Known rows, with every step that occurs
t/d: [-7.01  0.65 -1.81 -0.31  0.35  0.43 -2.09 -0.20 -1.41 -4.62 -0.14 -2.87
  0.52 -1.47 -3.76 -0.58  0.17  1.29  0.61 -0.48  1.49  0.37  0.26  0.78
 -0.67]
t/v/l: [ 0.53  0.67 -1.50  1.43  0.04 -1.34  2.44  0.43 -1.83  0.11 -1.64 -3.57
  2.61 -0.04  1.92 -3.35  0.38 -2.21  0.47 -1.01 -0.71  1.60  0.92  0.09
 -1.54]
l/a: [-1.06  2.21  0.21  1.74  1.85  0.47  3.41 -1.95 -1.93  1.96  0.07 -3.47
 -1.13 -0.19 -5.49  4.77  1.01  0.22  0.54  0.98  1.21 -0.24  1.61  0.62
  1.21]
y/x/t/k/l: [-0.74 -1.88  0.63 -1.09 -2.55 -2.31 -2.22 -0.45  0.40 -3.71 -1.46  0.68
 -1.97 -1.01  6.29  3.89  0.13  0.48 -0.30  0.03 -1.35 -0.50 -0.01 -0.54
 -2.95]
a/l/k/y/x: [ 0.03  2.98  2.41  0.67  0.84  2.40  2.18  2.56 -3.59  2.15 -0.90 -0.60
 -0.37  0.63 -7.12  2.09  0.41  0.91  2.39 -0.06  3.74 -0.27 -0.63 -0.48
 -0.45]
k/y/x/t/d: [ 0.74 -1.07  1.28  0.53 -0.44  0.57  1.31 -0.73  0.69 -5.33 -2.79  1.35
 -1.53 -2.77 -4.59  5.65  0.79  2.58  0.45 -1.24 -3.35  0.32  0.15 -0.76
 -3.59]
a/l/x/t: [ 0.46  3.36 -0.47 -0.61  1.63  1.20 -0.48  1.59 -1.00  1.07 -1.51  0.07
 -1.35  0.57 -0.66 -3.83  1.33  0.16 -0.85 -0.49  0.06 -1.02 -1.74  0.03
  0.80]
y/v: [-0.87 -1.15 -0.27 -1.03  1.10  0.04 -0.73  1.43  0.54  3.07  2.42  0.54
  1.38  2.24  2.11  0.11 -1.38 -1.63 -0.10  1.03  0.94  0.17  0.09 -0.36
 -1.49]
a/l/k: [-2.18  3.61  1.44 -0.02  1.08  2.20  0.97  2.54 -4.26  3.91  0.63 -2.21
  0.23  2.03 -4.29 -0.57  0.18  0.08  1.82  0.07  5.40  0.13 -0.42  0.34
  1.15]
k/y: [ 0.37 -0.72  1.51  1.15  0.88  0.93  3.46 -1.62 -0.59 -1.93 -0.58  0.82
 -0.17 -1.43 -8.82  2.97  0.61  2.50  0.41 -1.15  0.03  0.90  0.15  0.59
 -1.00]
y/v/l/x: [ 2.75 -0.23 -1.05 -0.93  1.25 -1.30 -0.83  1.51  0.61  3.15 -0.19  2.21
 -0.08  3.88  5.28 -5.02  0.47 -2.46 -0.29  0.72 -3.60  0.41 -0.48 -0.80
  1.90]
y/x/t: [-1.29 -1.35  1.10 -1.18 -1.54 -1.31  0.12  0.65 -0.56 -3.71 -2.65 -0.38
 -2.48 -0.74  6.84  5.04  0.55  0.35  0.11 -0.15 -2.91  0.78  0.03 -0.51
 -4.90]
k/y/v/l: [ 3.67 -0.75  0.62  0.96  1.48  0.40  1.53 -0.64  0.79  1.90  0.23  2.64
  0.20  0.81 -4.68  0.54  0.28  0.12  0.15 -0.57 -2.09 -0.34  0.42 -0.76
  0.03]
v/t/d: [-7.29 -0.34 -1.37  0.62  0.17  1.40 -1.04 -0.50  0.76 -2.31 -0.48 -5.34
 -1.80 -5.30 -2.72 -0.78 -0.34  2.38  0.59  0.27 -0.56  0.29 -1.37  0.85
 -0.92]
y/x/t/k/l/a: [ 0.22 -1.08  0.50 -0.39 -1.96 -1.97 -1.38 -0.91  0.44 -2.87 -1.52  0.15
 -2.31 -1.15  4.62  5.27  0.43  0.24 -0.21  0.44 -1.18 -0.75  0.50 -0.76
 -2.00]
x/y: [-1.18 -0.79 -0.52 -1.04  0.01  0.23  0.58 -1.25  0.92 -0.87  2.75  1.69
  0.38 -0.47  1.70  1.83 -1.49 -1.72 -0.30  0.54  3.35 -0.99  1.31  1.51
 -0.88]
k/l/x/y/v/t: [ 0.43  2.06 -0.12 -1.48 -0.80  0.01 -0.42  1.49  1.20 -0.35 -1.01  2.36
 -0.15 -0.20  5.40 -2.33 -1.41 -1.34 -1.62  0.25 -6.10 -2.40 -0.40 -0.95
  6.27]
k/l/x: [-1.04  2.83  0.54 -1.21 -0.87 -0.77  0.72  1.48 -2.08 -2.02 -2.63  0.87
 -0.22  0.85  3.14 -2.38  0.09  0.26 -1.18 -0.67 -5.93 -0.89 -0.41 -0.53
  6.49]
k/y/v/t/d: [ 0.57 -1.33  0.31  1.19  1.42  2.01  0.86 -0.44  2.48 -0.11  0.54  0.48
  0.30 -2.74 -7.84  1.84 -0.65  1.74  0.32 -0.06 -1.71 -0.30 -0.59 -0.63
 -1.41]
a/l/x/t/k/y/v: [ 2.86  2.00 -0.74 -0.07  1.67  1.12 -1.46  0.78  1.22  1.73 -0.12  2.38
 -0.46  0.48 -3.26 -4.29  0.96  0.20 -0.88 -0.06  1.70 -1.33 -2.01 -0.34
  0.48]
a/l: [-3.26  3.17 -0.37  0.13  1.96  1.29 -0.04  1.33 -2.68  2.92  0.55 -2.29
 -0.77 -0.91 -4.75 -0.36  0.03 -0.21  0.50  0.09  4.79 -1.88 -0.56  0.33
 -0.84]
y/x: [-3.10 -0.81  1.39 -0.44 -1.05 -1.71  2.09  1.70 -2.06 -4.47 -3.19 -1.12
 -2.27 -1.31  1.93  5.05  0.26  0.12  1.77  0.76 -0.96  0.86 -0.49 -0.30
 -4.59]
t/v: [-1.21  0.04 -0.73  1.10 -0.15 -0.30  3.12  1.12 -1.33 -1.99 -0.85 -4.10
  3.74 -1.12 -0.79 -0.74 -0.61 -1.29  0.60 -0.58  1.67  2.09  0.64  0.41
 -3.58]

Rows
[ 0.96  2.78  2.31  0.33  0.59  2.62  1.16  1.94 -2.84  2.52 -0.68 -0.27
 -0.64  0.95 -4.69  1.90  0.62  0.93  1.43 -0.53  2.66 -0.35 -0.44 -0.54
 -0.39]  a/l/k/y/x/t
[ 1.05 -3.68 -0.19  1.15  0.00 -1.31 -1.43 -2.99  2.39 -0.55  3.48  2.81
  1.41 -0.56 -8.13 -0.53 -0.19  1.63  0.37  0.69  7.26  0.43 -0.70  1.18
 -1.00]  t/k/y/v
[ 2.59 -0.38 -0.47 -1.41  0.46 -0.28  1.00  1.04  2.30 -2.06 -0.58  4.23
  0.50  1.89  3.49 -3.74 -0.02 -1.61 -0.50  1.09 -2.51  0.40 -1.20  0.54
  1.47]  l/x/y/v
[-1.60 -2.78 -1.01  0.05  0.51 -0.08 -2.25 -0.13  3.18  3.25  3.46 -0.65
  0.25 -1.11  0.67 -1.44 -1.71 -0.32 -0.03  1.96  3.11 -0.08 -1.44  0.14
 -1.88]  y/v/t/k
[-3.23 -0.84 -1.62 -1.40 -0.19  0.77 -3.98 -1.77  0.60 -2.60  0.67 -1.22
 -0.11  0.08  4.11 -0.31  0.57  1.26 -1.91 -1.72 -1.22  0.57  1.01  0.61
 -0.99]  x/t/d
[ 0.85 -1.28 -0.91 -1.59  0.53  0.41 -0.95  0.00  2.64  1.86  4.31  3.42
  1.46  1.02  3.79  1.27 -2.53 -3.33 -0.59  1.44  2.72 -1.75  1.36  0.46
 -1.45]  x/y/v
[ 2.35  0.26  2.14  0.69 -0.72 -0.75  2.40  0.14 -3.49  0.94 -2.46  0.43
 -1.54  3.10  0.57 -0.94  2.05  0.54  1.95 -0.82 -2.51  2.18  0.65  0.01
  2.66]  v/l/k/y/x
[ 2.85 -2.56 -0.60  1.97  0.50 -1.54 -1.04 -3.71  2.25  1.09  3.02  2.44
  0.50 -0.13 -8.44 -0.37  0.59  1.08  0.33  0.90  5.97 -0.32 -0.04  0.76
  0.61]  t/k/y/v/l/a
[-2.69 -1.52 -0.90  0.46 -1.35 -0.54 -1.57 -1.96  2.99 -0.89  1.27 -0.87
 -1.63 -4.30 -0.04 -2.73 -0.86  1.66 -0.52  1.11  1.47 -0.90 -2.00  1.29
  2.41]  v/t/k/l/x/y
[-0.82  3.15  1.03  0.84  1.54  3.64  0.06  2.54 -1.65  3.59  0.60 -1.44
  0.33 -0.24 -7.92 -0.34 -0.24  0.93  1.89  0.12  3.64 -0.87 -0.92 -0.62
  0.37]  a/l/k/y/v/t/d
[ 2.44 -0.75 -0.60 -0.23 -0.98 -0.07 -0.41 -0.45 -0.49  1.37 -0.28 -1.68
  1.92  2.35  8.39 -2.40  0.87 -0.84 -1.41 -2.01 -2.52  2.30  1.56  0.13
 -0.78]  x/t/v/l/k
[ 3.58 -0.61 -1.23 -1.24  1.03 -1.12 -1.81  0.99  1.33  3.55  0.22  2.59
 -0.07  4.05  7.78 -5.07  0.58 -2.37 -1.14  0.30 -4.57  0.38 -0.29 -0.94
  1.72]  y/v/l/x/t
[-1.68  4.31  0.35  0.36  0.26  0.16  1.23 -0.46 -2.51  2.04 -0.44 -1.95
 -0.51 -0.39 -0.96  3.67 -0.53 -0.46 -0.95 -0.05 -2.74 -2.86  2.23 -0.88
  5.99]  k/l/a
[ 2.68  0.46  0.27  1.88 -0.52 -0.23  3.72  0.81 -2.46  0.49 -2.04 -2.69
  3.40  1.47 -0.42 -2.67  0.72 -1.29  1.36 -1.35 -0.86  2.87  1.08 -0.11
 -0.20]  t/v/l/k/y
[ 4.09 -2.71 -0.97  0.46 -0.05 -0.68 -3.12 -4.30  3.14  2.00  2.53  2.27
 -0.36  0.97  0.73 -0.30  1.09  0.90 -2.08 -0.70  1.47 -0.15  1.02  0.45
  0.31]  x/t/k/y/v/l/a
[-2.73 -1.12 -0.69 -0.20 -1.62 -2.36 -2.99 -2.31 -0.22 -1.00  2.60  0.72
  0.77 -0.40 -1.55 -1.56 -0.61  1.02 -0.50  0.34  5.66 -1.06 -0.03  1.27
  2.87]  t/k/l
[-0.54  2.46 -0.86 -1.62 -0.77  0.28 -1.73  1.53  1.52 -1.47 -0.99  2.17
  0.16 -0.83  4.30 -2.77 -1.44 -1.07 -1.50  0.17 -6.23 -2.74 -0.27 -1.09
  6.36]  k/l/x/y/v/t/d
[ 0.90  2.47 -0.08 -1.29 -1.29 -0.50 -0.16  1.30 -0.63 -2.08 -2.70  0.78
  0.90  0.97  6.44 -2.99 -0.02 -0.34 -2.25 -1.51 -7.63 -0.62  0.13 -0.97
  5.44]  k/l/x/t/v
[-1.81 -1.46 -0.45 -0.36  0.96  0.76 -0.69  1.35  2.15  3.74  2.12 -1.43
 -0.12 -0.72  2.31 -0.15 -1.78 -0.83 -0.06  1.48 -0.47 -0.08 -1.03 -0.36
 -1.93]  y/v/t
[-0.03 -3.46  0.60  1.41 -1.15 -2.15  0.07 -2.89  1.23 -4.24  0.76  1.94
 -0.33 -2.26 -8.28  2.07  0.57  2.63  1.30  0.60  6.20  0.62 -1.11  1.22
 -2.76]  t/k/y/x
[ 0.33 -1.45 -0.82 -0.48 -1.13 -0.96 -3.83 -3.50  1.36  0.80  2.62  0.52
 -0.20  0.64  3.77  0.21  0.26  1.03 -2.65 -0.74  1.44 -0.87  1.34  0.63
  2.18]  x/t/k/l/a
[ 2.92  0.09 -1.41  0.58 -0.10 -0.21 -0.06 -1.59  0.32  1.57 -0.47 -2.39
  1.13  0.84  6.40 -0.88  1.04 -1.22 -1.98 -1.69 -2.94  0.79  1.96 -0.12
 -1.16]  x/t/v/l/a
[-0.15 -1.25  0.54 -0.53 -1.78 -1.22  0.73  1.32 -0.21 -4.33 -3.10 -1.50
 -0.54 -1.36  6.77  4.37  0.06 -0.72  0.18 -0.42 -3.25  1.21  0.29 -0.93
 -6.20]  y/x/t/v
[ 0.56 -0.68  3.39  0.16 -1.52  1.65  2.37  1.10 -2.40 -2.77 -1.85  0.54
  0.36  1.90 -2.79  3.57  0.96  2.69  2.33 -0.91 -1.11  3.21  0.22 -0.14
  0.11]  l/k/y/x/t/d
[-0.91 -2.68  0.48 -0.83 -2.03 -2.22 -1.61 -0.71  0.68 -4.14 -1.29  0.50
 -2.11 -1.06  5.19  3.83  0.46  0.76  0.13  0.29  0.18  0.66 -0.35  0.02
 -4.69]  y/x/t/k
[ 0.80  3.10 -1.09 -0.32  2.00  1.77 -0.24  2.25  1.10  2.15 -0.07  1.03
 -1.10 -0.99 -1.79 -3.43 -0.35 -1.44 -0.05  1.11  1.14 -2.48 -2.12 -0.22
  0.54]  a/l/x/y/v/t
[ 1.96 -0.82 -1.54 -1.39  0.53 -0.27 -1.58 -0.33  2.34  3.14  3.80  3.62
  0.69  1.72  5.53 -0.54 -1.81 -4.06 -0.77  1.19  1.34 -2.18  1.61  0.20
  0.13]  x/y/v/l
[ 0.52 -0.37  3.86  0.63 -0.59  1.86  4.16  0.69 -3.39 -0.04 -0.39  0.19
  1.21  2.96 -5.64  1.95  0.80  2.55  2.39 -0.77  1.40  3.67  0.17  0.89
  1.91]  l/k/y
[-0.40 -1.78 -0.89 -0.34  0.07 -0.20 -2.36  0.64  3.36  2.78  2.18  0.54
  0.17 -0.59  2.42 -3.16 -1.59 -0.40 -0.57  1.71 -0.09 -0.70 -1.92 -0.36
  1.00]  y/v/t/k/l/x
[ 1.78  1.82 -1.49  2.29  0.72 -0.91  3.41 -0.38 -1.63  1.25 -1.82 -4.51
  2.23 -0.40 -0.47 -1.39  0.78 -2.45  0.53 -0.42 -1.00  0.96  1.81 -0.18
 -0.67]  t/v/l/a
